Known rows, with every way that one mark hangs from another
kefam{zovefo}: [ 1.715  0.285 -0.773  0.665 -1.161  1.818 -1.313 -0.446 -0.516  0.575
  2.408 -0.384  0.083  1.435 -0.574 -0.335  0.947  0.703  1.291  1.465
 -0.222 -1.772]
depipod{durof muso{nidur{kefam{zovefo}}}}: [ 1.955  3.441  1.085  1.765  0.552  4.299 -1.709 -1.248 -0.170 -1.782
  3.122  2.199 -0.628  1.642 -1.834 -2.721 -1.830  0.631  2.590 -0.189
 -1.817 -3.243]
muso{nidur}: [-0.339  0.017 -0.242 -0.206  0.648  0.209  0.329 -0.363 -1.871 -2.528
 -0.864  0.831 -1.623 -1.347 -0.083 -0.898 -1.954 -1.111  0.900  0.197
 -1.471  0.521]
zasuv{nidur{kefam}}: [-0.909  1.425 -0.186 -1.250  1.056  2.082  0.366 -1.547  2.090  0.527
  0.385 -0.376 -1.581  0.092 -1.111 -0.330  0.045  0.000  1.984 -2.934
  1.027 -1.962]
zovefo{gizib{zasuv}}: [-0.058 -1.216  2.138 -0.149 -0.049 -0.359  1.498  1.128  0.135 -0.560
  2.363  1.419  1.082  1.671 -0.965  1.096 -0.747  1.586  2.018 -1.032
  1.780  0.940]
gizib{zasuv{nidur{kefam}}}: [-1.476  0.781  0.538 -0.984 -0.091  0.905  1.213 -0.755  2.559 -0.212
  2.555 -0.045 -2.434  1.354 -1.039  0.369 -1.560 -0.158  4.140 -3.263
  1.935 -2.263]
nidur{kefam}: [-0.667  1.187 -0.620 -1.343  0.085  1.090 -0.081 -1.550  1.390  0.369
  0.360  0.589 -0.985  0.219 -0.920 -1.519  1.152  0.429  0.208 -1.216
  1.043 -0.489]
gizib{zasuv{durof{damu depipod{muso}}}}: [-1.779 -0.392 -0.609 -1.626 -2.147  0.726  0.074  3.653  2.522  3.029
  4.334  1.347  1.672  1.926 -0.985  1.159 -2.324  0.862  2.001  1.176
 -2.176  0.804]
zasuv{nidur}: [-0.277  0.344  0.350  0.096  0.963  1.059  0.530  0.142  0.531  0.042
  0.031 -0.988 -0.706 -0.106 -0.205  1.182 -1.083 -0.377  1.833 -1.724
 -0.172 -1.472]
zasuv{durof{depipod} nidur{muso}}: [-3.847  1.127 -0.753 -1.880 -0.056  1.277 -0.297  2.127  1.794  2.933
 -0.785  1.525  1.380 -2.659 -0.237  1.893 -0.952  1.432  4.154 -1.109
 -0.912  0.048]
durof{damu depipod{muso{kefam}}}: [-0.028  1.819  0.293 -2.062 -2.640  4.297 -0.418 -2.720  1.466  3.504
  2.449  1.672  1.545  0.981 -1.960 -0.446 -1.883  0.357  0.531  1.381
 -1.222 -0.033]
muso{kefam{zovefo{gizib}} nidur}: [ 3.047  0.812  0.233 -0.655 -1.508  4.293 -0.147 -3.027 -1.950 -1.449
  1.162  1.876  0.526  0.225 -1.632 -1.082  0.056  0.836  2.698  2.543
 -0.081 -0.884]
zasuv{durof nidur{kefam muso}}: [-2.227  1.638 -1.810 -1.909 -0.182  2.802  0.090  0.773  2.697  1.914
 -1.163  0.831  0.508 -1.335 -0.682  0.957  0.087  0.907  2.978 -2.655
  0.763 -1.463]
muso{kefam{zovefo} nidur}: [ 2.589  1.346 -1.077 -0.126 -2.809  3.489 -0.736 -3.383 -1.693 -1.738
  1.280  0.884 -1.482 -0.195 -0.770 -1.307 -0.902 -0.849  2.611  3.021
 -0.969 -1.913]
zasuv{durof{damu}}: [ 1.186 -1.585 -1.892 -1.572 -1.184  0.383 -0.066  1.592  1.324  1.745
  1.091 -0.929  1.506 -0.535 -0.689  0.559  0.968  0.742 -1.144  0.959
 -2.654  1.634]
durof{damu depipod{muso{kefam nidur}}}: [-0.083  1.939  0.115 -2.374 -2.147  4.369 -0.060 -2.867 -0.272  1.157
  1.748  2.511 -0.098 -0.450 -2.209 -1.393 -3.842 -1.006  1.406  1.548
 -2.700  0.559]
zasuv{durof{damu} nidur}: [ 0.665 -1.304 -1.691 -1.491 -0.179  1.496  0.407  1.837  1.623  2.025
  1.056 -2.043  0.790 -0.466 -0.864  1.967  0.105  0.096  0.686 -0.521
 -2.717  0.013]
zovefo{gizib{zasuv{durof{damu}}}}: [ 0.983 -2.617  0.011 -1.732 -1.199 -0.061  1.319  2.659  1.497  1.266
  3.368  0.450  2.496  1.367 -1.590  1.745  0.247  2.079  0.893  0.028
 -0.857  2.571]
depipod{durof{damu} muso}: [ 2.545  1.233  2.532  1.408  0.144  2.419 -0.400 -0.335  0.658  1.054
  3.069  0.533  2.078  1.747 -2.027  0.137 -2.119  1.131 -0.969 -1.443
 -2.500 -0.147]
depipod{durof{damu} muso{kefam{nidur}}}: [ 3.405  2.236  1.375 -0.136 -1.811  2.814 -0.334 -3.496  0.278  1.550
  1.707  1.996  3.686  2.475 -2.940  0.290 -1.163  1.582 -2.612 -0.555
 -1.751 -0.486]
kefam{nidur{muso} zovefo{gizib{zasuv}}}: [ 0.204  0.008  0.181 -0.974 -1.712  1.096 -0.419 -0.204 -1.989  0.844
  2.586  3.586  3.566  3.410 -2.877  1.303 -0.301  4.247  2.454 -1.655
  2.731 -0.049]
nidur{kefam{zovefo}}: [ 1.171  1.463 -1.526 -0.690 -1.160  2.989 -1.577 -1.796  1.196  0.946
  2.650  0.240 -0.701  1.458 -1.459 -2.085  1.903  1.275  1.321  0.444
  0.673 -2.313]
muso{kefam nidur}: [ 0.931  1.010 -0.090 -0.764 -1.596  1.738  0.519 -3.016 -1.247 -2.266
 -1.115  1.100 -1.570 -1.616 -0.205 -0.875 -1.727 -1.579  1.334  1.543
 -0.809 -0.281]

Rows
[ 1.006  1.669  0.436  0.454 -4.228  4.419  0.158 -3.201  0.487  0.555
  3.362  0.956 -0.584  1.443 -1.313  1.905 -2.895  0.547  6.818 -0.969
  1.985 -4.018] : gizib{zasuv{nidur{muso{kefam{zovefo}}}}}
[ 2.630 -2.341 -0.622 -1.154 -2.271  1.899 -0.094  2.402  0.974  1.850
  5.766  0.066  2.550  2.411 -2.134  1.187  0.947  3.179  2.201  1.555
 -1.101  0.862] : kefam{zovefo{gizib{zasuv{durof{damu}}}}}
[-0.070  2.249 -1.427 -0.916 -1.693  4.113 -1.754 -2.566  0.333  1.751
  1.692  1.764  0.037  0.798 -1.857 -1.780  0.471  2.029  2.679 -1.234
  1.726 -1.860] : nidur{kefam{zovefo} muso}
[-0.274 -1.817  0.413 -0.489 -0.584 -0.766  1.137  3.994  1.562  0.052
  1.753  1.056  2.210  0.971 -0.156  1.787  0.530  1.915  2.108  0.658
  0.587  1.170] : zovefo{gizib{zasuv{durof}}}
[ 2.047  1.563  0.695 -0.614 -2.946  5.579 -0.636 -3.569 -0.872  1.698
  1.178  2.629  2.939  0.753 -2.177  0.298  0.567  2.843  2.856  0.824
  2.254 -1.013] : nidur{muso{kefam{zovefo{gizib}}}}
[-0.141  2.064 -0.885 -3.017 -2.528  2.810 -0.682 -3.054  0.575  3.662
  1.618  2.791  2.994  1.858 -2.798 -0.134 -0.914  1.460 -1.550  0.955
 -1.105  0.514] : durof{damu depipod{muso{kefam{nidur}}}}
[ 0.838  1.382 -1.785 -0.915 -0.423  2.924 -1.169 -2.133 -0.821 -1.477
  1.909  0.977 -2.405  0.269 -1.554 -3.030 -0.040 -0.103  2.427  0.722
 -0.568 -1.698] : muso{nidur{kefam{zovefo}}}
[ 2.732  0.437  1.724  0.220 -2.474  4.143  0.923 -2.011  0.743  0.280
  4.605  0.431  0.427  2.668 -1.688  1.924 -0.586  1.516  5.590  0.000
  2.131 -3.175] : muso{kefam{zovefo{gizib{zasuv{nidur}}}}}
[-1.703 -0.744  0.856 -0.659 -0.258  1.211  1.592  3.362  1.351  0.764
  0.940  1.723  2.311  0.222 -0.622  3.547 -1.604  2.286  4.823 -2.655
  1.534 -0.101] : zovefo{gizib{zasuv{durof nidur{muso}}}}
[ 0.151  0.194  1.741  0.240 -0.820  3.671  0.531  0.203 -0.523  0.790
  3.680  1.776  1.328  2.136 -1.933  2.505 -2.156  2.587  6.449 -2.908
  2.481 -2.057] : kefam{zovefo{gizib{zasuv{nidur{muso}}}}}
[-2.655  1.636  0.360 -0.554  0.950  1.606 -0.231  1.132 -0.936 -0.495
  0.299  2.891 -0.379 -0.282 -0.356 -1.160 -3.395 -0.726  2.014  0.890
 -1.953 -0.120] : durof{depipod{muso{nidur}}}
[ 1.509  2.373  1.605 -0.199  0.794  3.664 -0.292 -2.095  0.305 -0.776
  2.374  1.824 -0.458  0.766 -2.911 -2.623 -2.962  0.295  0.232 -2.357
 -2.959 -0.038] : depipod{durof{damu} muso{nidur{kefam}}}
[ 3.058  1.002 -0.774 -1.304 -2.083  2.887 -0.697 -3.072 -1.144  1.167
  1.089  2.109  3.714  2.473 -2.543  0.264  2.703  2.857 -0.394  1.903
  1.530 -0.924] : muso{kefam{nidur zovefo{gizib}}}
[ 0.865  2.514  0.977 -0.681 -2.170  6.055 -1.195 -1.541  0.568  2.997
  3.421  3.048  3.310  2.275 -1.893 -0.324  0.386  2.580  2.721  2.983
  0.760 -1.892] : durof{depipod{muso{kefam{zovefo{gizib}}}}}
[-0.932 -0.943 -0.518  0.265 -0.437 -0.893  1.463  3.476  2.120 -0.110
  1.746 -0.855 -0.449  0.416  0.773  2.826 -1.388 -0.425  3.731 -0.498
 -0.489 -1.517] : gizib{zasuv{durof nidur}}
[ 1.854 -0.001 -0.792 -0.982  0.270  1.288 -1.018 -0.226 -1.792  0.895
  1.627  1.802  3.746  2.819 -2.376  0.266  2.731  3.525 -0.835  0.447
  0.749 -0.255] : kefam{nidur zovefo{gizib}}
[ 2.600  1.364 -2.061 -0.844 -3.222  2.010 -1.258 -3.450 -0.892  0.949
  1.163  1.054  1.767  1.938 -1.756 -0.233  1.772  1.421 -0.315  2.578
  0.668 -1.908] : muso{kefam{nidur zovefo}}
[ 0.135  1.759  0.010 -1.510 -0.713  5.116 -1.160 -2.185  0.131  2.045
  1.811  2.782  2.175  1.255 -2.730 -1.354  1.529  3.841  2.609 -1.789
  2.685 -0.789] : nidur{kefam{zovefo{gizib}} muso}
[-0.292  1.036  2.600 -0.948 -2.003  3.590  2.031 -2.395  0.723  0.623
  1.205  2.405  1.180  0.658 -1.566  2.617 -2.940  1.416  5.482 -3.119
  3.418 -1.158] : zovefo{gizib{zasuv{nidur{muso{kefam}}}}}
[-1.678  0.436 -1.150 -0.455 -0.131  1.858  0.072  2.219  1.109  1.216
 -1.459  0.257  1.416 -1.501  0.174  2.539 -0.989  0.608  2.783 -1.481
 -0.311 -0.949] : zasuv{durof nidur{muso}}
[-1.713  0.155 -0.992 -1.126 -0.631  0.313  1.052  2.085  3.617  0.436
  2.146 -0.224 -1.248  0.533 -0.226  1.241 -0.280  0.108  3.727 -1.626
  0.686 -2.249] : gizib{zasuv{durof nidur{kefam}}}
[ 0.701  0.189  0.296 -1.214 -0.405  2.635  0.218 -0.986 -0.805 -1.940
  4.082  2.177 -1.283  1.889 -2.492 -1.972 -0.638  1.589  4.516 -0.410
  1.088 -0.763] : muso{nidur{kefam{zovefo{gizib{zasuv}}}}}
[-1.962 -1.042 -0.310 -2.653 -1.144 -0.178  0.809  2.500  2.868  2.723
  3.868 -0.381 -0.044 -0.503 -1.380  1.982 -1.828  0.963  3.881 -0.729
 -2.202  0.955] : gizib{zasuv{durof{damu depipod} nidur}}
[ 2.251  1.235  2.181  1.044  0.912  2.525 -0.058 -0.449 -1.303 -1.518
  2.149  1.327  0.420  0.527 -2.043 -1.015 -3.918 -0.117  0.191 -1.251
 -3.928  0.521] : depipod{durof{damu} muso{nidur}}
[ 2.436  2.328 -1.841  0.394 -3.091  4.190 -1.615 -2.119 -0.703  1.384
  1.577  1.989  2.815  4.035 -1.291  0.412  0.218  0.878 -0.614  2.657
  0.550 -3.660] : depipod{muso{kefam{nidur zovefo}}}
[ 3.436  2.208  2.422  0.628 -1.397  4.246  0.202 -3.261 -0.722 -1.245
  1.880  1.757  0.390  0.043 -2.228 -0.898 -3.901 -0.737  0.521  0.128
 -3.263 -0.374] : depipod{durof{damu} muso{kefam nidur}}
[-1.484  3.059 -0.525 -1.629 -1.947  1.965 -0.541 -1.787  0.393  2.518
 -0.048  3.318  2.956  1.445 -1.487  0.133 -0.514  1.005 -0.558  1.703
  0.351 -0.966] : durof{depipod{muso{kefam{nidur}}}}
[-2.048  1.121  1.878 -1.665  0.209  2.942  1.607 -0.941  1.644  0.824
  1.731  2.420  0.422  1.052 -2.320  1.000 -1.929  2.200  5.191 -5.465
  3.845 -0.777] : zovefo{gizib{zasuv{nidur{kefam muso}}}}
[ 0.746  0.767 -0.570 -1.209 -0.488  2.555 -1.215 -0.912 -2.397  1.694
  0.528  3.225  4.621  2.139 -2.788  0.692  1.324  4.417  0.460 -1.176
  1.712  0.100] : kefam{nidur{muso} zovefo{gizib}}
[ 3.807  3.582  0.880  2.034 -2.164  3.475 -1.611 -2.672 -0.298  0.745
  2.392  2.311  3.361  3.405 -2.200  0.128  0.029  2.009 -0.329  1.690
 -0.420 -3.523] : depipod{durof muso{kefam{nidur zovefo}}}
[ 1.262 -0.684 -0.051 -0.537 -0.857  0.053 -0.055  0.583 -1.391 -0.007
  3.655  1.979  2.714  3.976 -2.373  0.973  1.030  3.352  1.358 -0.121
  1.679 -0.362] : kefam{nidur zovefo{gizib{zasuv}}}
[-2.881 -0.814  1.226 -1.774  0.622 -0.354  1.394  3.927  2.604  1.777
  2.453  1.231  1.612 -0.249 -0.785  2.362 -0.467  2.037  4.940 -0.590
  0.109  0.692] : zovefo{gizib{zasuv{durof{depipod} nidur}}}
